In the rows, 128 means zero.
Known rows, with every step that occurs
d/s/x: [108  97 168 169 100 109 150 142 138 157 142  97 199 135 123 100 149 126
 159 195 131 156 153 158 135 136 150 160 142 127  77 155 105 133  67  96
 100  87 167 122 156 142 134 102 108  73]
z/k/j/x: [126  95 145 123  67 124 104  96 137 116 122 115 184 181 106  94 164 127
 135 149 130 133 155 150 129 118 155 148 170 162  75 141 110 116  45  90
  86  87 135 148 144 135 119 123 108  61]
h/w/t/m: [143 130 155 131  70 109 145 121 119  98 146  61 154 131  61  95 153 153
 139 105 127 137 159 119 118 108 152 143 158 195  80 139 126 139  64 113
  72 122 173 111 136 124 120 111 105  58]
x/j/y/m/t/w/h: [144  99 120  88 118  73 128 129 121 133 117  72 137 155  96  92 108 128
 140 130 120 122 191 160 123 135 139 153 141 168  84 131  91 167  83  78
 154  79 179 140 154 141 119 108 118  81]
h/w/t/m/y/j/p: [178 122 170  86  63 108 128 137 112  89 132  99 137  83  79  54 122 123
 127 100 118 128 177  94 129 120 150 152 156 195  80 129 104 132  68 113
  76 108 197 118 153 119 136 113 118  31]
h/w: [134 116 155 128  91 131 148 111 132 129 155  67 163 131 106  98 141 138
 150  83 123 153 120 124 119 115 152 169 140 194  73 145 104 149  62  93
 110 110 171 122 143 127 134 103  91 107]
y/j: [125 116 139 103 101 119 142 109 127 105 142  91 127 165 109  78 105 118
 125 152 124 132 158 115 129 123 149 163 128 124  75 144  99 143 107  86
  90  95 182 138 148 137 132  97 111 121]
g/p/j/y/m: [142  96 150 129  91  88 151 133 126 130 131 124 139 138 100  96 180 125
 154 120 117 142 137 121 132 109 145 145 148 124  87 151 123 156  60  78
  85  70 174 159 147 131 135 105  89  83]
n/d: [104 124 114  81 111 118 120 141 125 123 150  71 123 134 118 106 112 131
 125 150 122 161 134 148 125 107 144 160 143 148  80 142 103 150  66 106
 117  91 175 138 134 139 127  82 102 121]
h/w/t/m/y/j: [140 121 174  75  66  71 150 127 103  96 142  89 138 137  63  68 111 125
 133 133 126 131 183  99 121 121 171 154 157 181  84 133 108 134  90 110
  76 115 197 118 154 120 126 114 115  80]
n/d/s: [ 94 132 143 106 113 103 141 148 129 145 152  93 152 157 131 121 130 144
 149 195 126 162 138 144 125 131 158 155 152 146  79 150 103 139  68  98
  92  90 163 135 138 138 131  81 119 109]
e/j: [106 110 127  65 104 117 130 113 126 136 140  98 165 202 116  96 157 129
 139 134 129 151 137 135 129 124 158 169 140 139  90 167 108 152 105 104
 104 100 185 127 153 130 126  92  98 112]
x/j/k/z/m/t: [138 123  96 113  83 118 105 109 120  98 131  90 143 132  89  55 169 109
 135 119 111 122 120 145 124 130 124 149 154 160  69 123 124 149  38  84
 126  83 166 112 133 122 118  83 108  94]
d/s/x/j/e: [112 110 151 100 102  95 135 150 138 138 133 108 183 117  92 113 146 117
 137 151 126 158 139 149 138 110 153 153 150 139  93 124 123 131  57  77
 123  79 165 126 149 129 117  89 108  27]
z/m: [109 106 113 160  90 120 139 124 113 115 129  79 147 109 124  87 137 121
 140 114 123 126 108 114 127 118 132 163 143 135  75 135 106 141  88  96
  95 103 154 125 125 135 129  90  93 125]
k/j/e/a: [149 108 133  93  87 108 122 119 142 125 124 128 145 111  71 122 170 116
 124 144 130 155 195 124 136 123 144 163 166 178  94 138 143 130  72 119
 148 103 184 140 160 126 110  82 105 124]
h/w/t/m/y: [141 115 164  97  65  70 153 139 107 117 141  71 153 112  62  82 135 131
 151 107 127 143 163 102 121 127 151 149 175 209  84 135 113 139  65 124
  90 115 183 111 154 119 125 117 102  71]
j/x: [149  96 144  98  86 117 133 121 134 115 138  69 177 134 105  87 134 127
 132 132 127 127 145 143 131 124 133 147 145 151  77 143 103 142  83  91
  93 100 155 142 143 141 129 121 105  71]
n/d/s/x/j/y: [ 86 106 148  95 110  52 111 174 125 142 150 112 147 149 107 114 146 132
 144 161 122 146 157 174 132 109 161 152 150 129 101 121 101 140  11  90
 164  78 161 128 147 125 129  97 110  54]
k/z: [157 125 135 113 102 129 140 116 127 109 147  82 131 141  95  75 157 114
 147 136 127 136 114 114 130 116 121 156 150 170  70 138 119 157  65  89
 120  90 170 133 166 149 127  87 103 109]
d/s/x/j/e/a: [123 109 156 107  94  80 117 146 141 142 139 127 178 110  75 120 161 117
 128 133 131 148 178 152 137 121 150 161 152 160 104 141 132 125  71  97
 154  96 184 129 155 125 117  89 115  73]
h/w/t: [148 118 156 139  70 125 139 109 136 112 144  79 143 137  78  98 141 145
 144  92 127 142 166 115 119  99 157 158 150 189  69 153 111 138  60 100
  71 123 168 117 142 127 129 106  94 109]
p/j/x/s: [149  88 140 105  82  93 117 124 129 135 134  78 174 124  94  88 142 121
 135 113 120 130 119 119 135 121 138 134 145 137  71 148  95 131  56  87
  85  79 147 136 121 127 126 117 110  44]
t/w: [124 114 136 138 107 123 143 110 133 125 139  59 156 140 115 106  96 116
 144 139 130 143 130 143 121 123 138 161 142 191  83 127  92 154 105  96
 113  97 176 133 138 135 117 102 100 125]
n/d/s/x/j: [ 81 113 154 103 113  99 101 168 126 153 152 109 164 113 119 112 137 131
 133 162 126 153 141 170 131 117 159 153 142 127  84 134  99 129  27  88
 125  77 162 124 138 126 130  90 113  55]
g/p: [107 123 127 114  88 159 129 125 140 121 139  85 166 147 124  89 147 123
 145  95 122 158 122 129 124 104 132 149 151 142  77 143 118 160  85  87
  71  86 167 134 131 136 137  97  95 104]
k/z/m/y: [132 105 135  98  85  84 140 143  96 119 129  92 133  96 106  59 143  99
 154 119 126 126 107  94 129 127 126 165 166 177  78 121 107 147  70 104
 124  95 169 124 157 136 131  88  98 124]
a/e/j/x: [135  98 142  41  81 113 123 120 121 131 138  72 194 186 100  90 130 126
 124 114 138 154 150 136 131 121 158 157 149 156 104 154 124 151  94 103
 139 106 179 121 145 138 111 120 102  74]
x/s/d: [119 103 100 124  83 102 157 144 129 109 141  48 148 129 118  94 125 106
 148 133 116 152 129 138 126 128 105 157 142 142  89 144  65 139  70  99
 109  93 173 127 146 133 128  69 107  80]
n/d/s/x/j/k/z/m: [ 79 114 141 156  95 112 102 166 111 114 147 121 157 105 115  79 164 137
 134 173 125 124  82 175 132 100 155 150 155 144  82 109 115 123  20  90
 102  82 180 112 123 126 125  78 111  59]
s/d: [124 106 103 135  87 113 165 140 133 114 147  68 158 135 120 106 128 116
 150 152 121 156 146 155 128 137 110 165 143 146  91 150  90 145  71 109
 106  96 170 132 148 138 130  74  91  89]
e/j/x/s/d/n: [120  99 121 103  67  86 132 118 131 101 137  81 192 151 108  89 117 119
 135 179 132 142 154 177 128 130 141 148 138 146  98 167  80 135 128  81
  75 106 172 114 153 118 122 112 101  47]
x/j: [111 114 125 106 108 112 107 132 128 132 147  88 134 120 103  98 133 121
 129  85 121 132 133 117 127 130 126 150 138 146  78 130 101 144  50  86
 126  88 156 131 145 123 131  94 102  79]
g/p/j/y/m/t/w/h: [146  98 129 107 103  93 136 126 128 146 111  97 166 153 102  96 129 138
 146 135 118 142 175 159 126 117 153 146 149 157  81 152 119 171  85  85
 107  57 173 144 129 143 123 115 106  82]
n/d/s/x: [ 91 108 156 128 107 107 135 160 131 157 147  97 182 131 130 110 132 135
 145 213 131 168 148 180 131 119 164 163 146 128  80 148 104 133  54 102
 106  84 174 125 143 141 131  90 111  83]
w/t/m: [137 125 133 120  79 104 146 128 120  97 134  68 141 140  64  91 144 138
 133 145 128 128 167 116 127 121 131 134 161 160  80 141 126 140  83 118
  71 110 172 121 143 135 117 103 110  57]
x/j/y/m/t/w: [158 111 127  86 102  74 128 115 124 122 126  73 134 144  89  91 113 101
 150 138 118 134 179 158 116 131 137 158 141 182  89 122  91 167  81  75
 161  89 178 140 160 123 113 102 111 105]
n/d/s/x/j/p: [123 116 147 111 109 133  83 178 132 142 141 114 160  58 128  93 138 127
 127 130 120 149 135 157 137 116 139 154 143 143  82 129  94 128  15  94
 114  71 165 129 138 122 139  91 117   4]

Rows
[164 114 129 107  98 117 148  94 130 123 123  58 153 132  99  84 100 101
 149 169 122 146 172 154 114 144 136 164 138 185  74 140  95 164 117  81
 112  93 189 139 161 136 113  95 111 133]	y/m/t/w
[120 112 174 108  60  83 155 122 121  85 149  89 148 165  64  66 121 137
 128 154 122 124 174 121 126 124 170 140 161 183  85 131 108 128  77 110
  55 110 220 114 151 112 126 120 112  63]	h/w/t/m/y/j/k
[110  99 164  92 110  53 130 175 116 140 140 112 131 130 105 104 151 129
 145 182 121 140 161 166 130 116 160 156 141 116  98 127  94 139  38  75
 133  84 184 148 170 130 132  93 115  60]	n/d/s/x/j/y/m
[125  96 133  21  75 106 114 125 119 128 133  50 187 174 100  80 129 114
 124  91 131 151 128 119 129 115 150 149 145 148  98 144  93 146  94  91
 137 104 179 116 137 131 111 111 118  66]	a/e/j/x/s
[151  96 120 103 113  78 155 119 125 132 113  62 144 174  99  90 107 130
 145 159 121 130 197 160 124 136 140 156 143 172  81 141  95 172 106  86
 140  83 188 142 158 152 118 112 118 103]	j/y/m/t/w/h
[137  91 112  99  70 100 147 147 129 103 138  46 176 122 112  90 120 112
 136 137 118 137 134 158 128 124 110 150 146 143  90 138  67 134  73  92
  98  99 160 131 137 135 125  91 111  47]	j/x/s/d
[146 114 124  80  91 101 139 121 142 116 133  91 146 137  70 111 144 110
 124 116 129 150 169 126 134 117 131 165 151 176  98 149 133 142 108 110
 142 108 189 140 153 133 115  87 104 132]	j/e/a
[148 102 123 108 113 115 147 116 125 134 114  58 152 144 109  86  89 130
 140 160 123 134 184 154 122 141 137 160 137 172  68 152  92 165 121  87
 107  83 187 140 154 152 119 104 120 103]	y/m/t/w/h
[146  86 119 119  71  88 143 146 129 118 138  73 181 110 105 101 131 116
 138 136 118 139 129 150 133 126 120 144 145 137  89 149  83 127  46  97
  85  80 152 135 124 128 125  94 102  29]	p/j/x/s/d
[142  96 142 113 100  76 170 128 123 115 132  81 118 155  98  87 153 117
 155 149 119 128 160 119 129 127 131 157 140 137  88 141  97 157  85  80
 119  99 188 156 181 140 133 101 102 107]	j/y/m
[139  95 121  51 113  77 141 117 119 138 111  78 159 209 107  92 125 134
 144 161 126 137 191 170 125 130 163 165 142 163  91 157  96 172 122  93
 143  88 198 136 162 147 116 108 117 106]	e/j/y/m/t/w/h
[138 118 134 136  97 137 144 111 140  99 152  85 141 168  93  70 164 125
 141 156 123 132 107 136 134 119 120 144 154 172  73 133 119 150  58  93
 102  86 195 133 163 138 125  92 103  91]	j/k/z
[140 118 130  67  94 113 156 113 134  94 131  88 135 162  85  93 102 112
 120 161 123 147 151 118 133 102 155 160 141 132  88 131 123 144 117  82
 101  93 194 140 148 141 117  85 108  94]	y/j/e
[136 108 111 108 114 116 136 111 132 139 122  54 167 163 111  92  86 132
 141 150 125 142 177 156 123 138 137 157 143 179  69 148 101 165 105 101
 126  79 170 129 135 150 118 108 116 106]	m/t/w/h
[173 104 134 112  96  69 151 102 128 136 122  89 149 154  83 101 132 104
 158 173 118 145 176 152 122 135 149 157 141 179  83 142 109 161  77  87
 134  76 176 145 150 129 113 108 101 111]	p/j/y/m/t/w
[ 85  91 137 156  98 118 110 136 146 124 148  94 172 131 102  85 145 127
 128 137 120 135 130 168 138 125 133 142 138 133  83 129 103 132  34  93
 109  77 193 121 144 117 129 105  95  40]	s/x/j/k
[133  92 120 119  60 113 130 151 133 114 134  83 194 110 114  95 148 117
 140 110 117 153 113 159 130 107 120 137 153 134  92 149  91 132  49  92
  59  74 152 133 109 126 129  96 101  27]	g/p/j/x/s/d
[135 116 153  66  74  65 146 134 103  96 133  96 128 149  65  67 104 115
 126 165 127 124 196  95 129 130 152 147 156 147  85 133 105 134 102 115
  77 103 197 126 157 131 125 110 119  86]	w/t/m/y/j
[113 103 123  46  95  74 144 126 117 130 142  78 151 236  96  99 154 119
 145 111 130 165 161 120 131 114 157 166 152 152 117 145 121 167  74 112
 193 101 191 119 158 136 114 100  94 107]	a/e/j/y
[134  86 130  59  63  67 152 154 116  99 134  65 163 124 107  69  90  95
 131 152 120 133 160 142 130 133 128 154 148 143  96 128  56 128  84  94
  98  97 178 132 147 130 128  93 121  57]	m/y/j/x/s/d
[164 106 134 139  94 164 107 126 141 125 121 120 145  63 120  92 170 124
 135 126 121 144 164 112 136 135 122 154 160 165  68 136 108 132  24 110
 102  80 157 135 155 128 134  92 104  44]	k/j/p
[134 121 142 150  88 147 125 118 143 114 148 122 163 150  94  77 194 133
 144 131 121 145  87 137 137 103 134 132 160 160  73 143 148 148  29  89
  66  59 184 134 134 130 130  98  90  66]	g/p/j/k/z
[118 107 128  88 108  63 121 137 126 125 147  92 122 162  96 101 155 119
 143  91 117 128 153 125 130 116 130 149 147 145  96 121 101 154  35  88
 164  91 154 135 152 123 130 104  99  78]	x/j/y
[ 94  92 140 124  79  90 145 126 117 100 135 100 144 156 110  61 115 116
 130 165 119 116 138 119 133 133 150 151 149 136  82 122  93 128  94 101
  79  91 205 128 143 121 133 105 105 111]	z/m/y/j/k
[172 106 117  80  92  77 159 105 129 120 124  74 131 165  89  75 151 104
 158 161 112 145 196 142 123 143 130 161 143 142  79 153 105 168  79  80
 138  92 184 145 176 138 126  97 110 113]	j/y/m/t
[110 116 120 155  90 124 110 131 114  93 141 103 131 112  98  66 165 125
 131 107 121 107  79 127 131 110 124 147 151 159  78 107 116 138  42  85
 104  91 171 121 132 123 125  87 100  83]	x/j/k/z/m
[171 111 119  91  92 116 148  99 132 126 124  69 146 133  95  72 142 106
 146 163 117 149 183 132 121 148 127 161 138 143  64 162 107 162  96  79
 106  92 182 141 168 138 126  92 111 119]	y/m/t
[136  95 131 132 102  56 145 123 131 139 143 113 144 171  95 112 172 128
 156 129 117 141 148 117 138 123 144 148 149 139  88 149 123 149  28 104
 135  72 153 143 140 131 131 110  86  85]	p/j/y
[148  94 136 102  96  75 125 123 125 130 123  76 152 123  88  82 112  96
 150 158 121 138 185 187 121 124 143 163 135 171  91 121  92 162  72  78
 174  85 185 131 162 125 112 107 106  81]	s/x/j/y/m/t/w
[158 110 135 109  86  95 137 106 132 130 119  96 165 148  95  96 140 107
 160 141 115 154 164 162 119 118 149 153 150 174  85 139 119 170  81  80
 109  69 176 144 136 128 117 109  99 107]	g/p/j/y/m/t/w
[137  99 144  99 104  69 139 138 118 119 138  99 110 137  91  92 157 118
 141 116 119 119 153 117 129 126 132 151 139 138  93 128  94 153  62  71
 133  94 178 155 175 128 133 101 105  81]	x/j/y/m
[104 104 128 125  82  80 125  98 134 124 127 128 140 226 108 108 193 119
 158 143 121 140 172 132 129 119 154 157 171 157  88 133 105 131  21  94
 134  81 146 144 158 130 122 105  99  95]	z/k/j/y
[144 124 104 114  76 124 129  92 120  82 129  93 140 159  93  42 138 109
 134 170 115 121 143 142 126 124 138 157 146 146  67 130 120 149  79  85
 105  90 189 115 141 134 118  85 116 120]	y/j/k/z/m/t
[141 110 126 109  79  86 132  78 131 120 109  99 152 194  97  97 146  99
 160 184 120 145 194 167 114 132 158 165 162 193  84 132  98 148  72  78
 139  84 171 148 165 131 105 105 111 117]	z/k/j/y/m/t/w
[100  97 159 128 106  57 127 154 132 146 150 112 161 160 103 105 173 124
 156 144 123 133 164 155 135 124 149 150 147 130  96 125 100 140  19  87
 157  81 154 127 157 128 131 107 107  44]	d/s/x/j/y
[155 115 122  67  91 152 116 131 126 126 130  81 166 140 119  85 147 116
 125  78 127 168 140 107 135 129 135 167 146 165  97 154 115 154  75 112
 148  95 192 117 155 133 124  94 102  62]	a/e/j/p
[ 99  93 165 135  84  73 124 165 108 135 138 130 174  97 108  64 163 111
 158 156 126 121 108 136 137 132 144 151 166 163  85 113 105 126  31  96
 117  82 180 112 156 120 132  95 108  57]	d/s/x/j/k/z/m/y
[134  85 155  69  69  80 132 134 103 104 124  92 161 124 107  56  91 108
 122 142 128 104 152 118 130 126 158 157 148 135  82 122  91 129 108  95
  87 104 168 137 139 133 131 124 111  91]	z/m/y/j/x
[124  82 153 117 102  70 136 151 120 127 135 101 130 112  90  84 157 113
 143 134 122 124 157 146 133 116 137 158 132 124  94 127  95 151  53  74
 139  90 187 147 176 130 132 106  99  61]	s/x/j/y/m
[101 107 138 133  94 127 147 108 144  96 150  93 141 196 106  74 121 129
 122 173 118 127 152 138 133 131 148 146 133 131  77 140 102 137  91  90
  73  90 208 136 145 129 131 102 109  98]	y/j/k
[105 111 119 121  87 128 127 120 112  94 133 106 154 172 110  66 182 129
 135 139 125 121  79 139 132 110 147 159 151 154  85 133 121 140  81  98
  89  98 191 114 141 130 121  82  97 104]	e/j/k/z/m
[128 120 134  76  93 133 134 113 127 112 152  85 155 216  86  74 167 124
 133 138 132 160 113 131 135 117 144 153 154 180  96 142 134 159  67 102
 143  94 217 114 164 139 111  92 100  92]	a/e/j/k/z
[100 104 123  85  91 126 144 110 135 120 150  76 177 225 101  94 146 131
 127 131 130 166 134 137 133 130 154 154 151 157 103 154 122 153  84 112
 133  97 218 113 150 126 114 100  96  90]	a/e/j/k
[105  87 143 118  80  83 112 158 106 119 134 114 154  82  97  51 151 101
 143 128 125 118 101 138 137 119 133 153 163 162  85 105 107 135  29 101
 133  82 189 114 150 119 129  98  95  66]	s/x/j/k/z/m/y
[114 103 120 159  49  97 120  97 140  97 126 100 186 150 111  93 143 114
 141 190 130 137 160 170 125 129 138 143 158 162  84 156  78 111  80  71
  64  95 140 124 148 119 118 116 104  39]	z/k/j/x/s/d/n
[141 102 161 119  99  67 135 127 128 143 129  93 172 146  98  95 128 105
 161 186 123 140 188 186 120 141 155 159 143 170  91 125  90 154  71  72
 155  83 181 130 165 126 114 106 119  79]	d/s/x/j/y/m/t/w
[103  95 139 128 104 111 101 146 130 138 145  93 159 102 105  91 134 114
 136 107 126 139 138 152 134 119 136 158 133 130  80 132 102 138  38  93
 131  80 165 124 145 126 131 102  97  53]	s/x/j
[127 104 150  67  93  82 149 125 116 118 139 101 131 154 105  68  99 101
 137 154 123 136 168  98 131 137 151 164 143 141  78 138  91 141  98  98
 106  90 190 139 165 134 136 102 109 124]	m/y/j
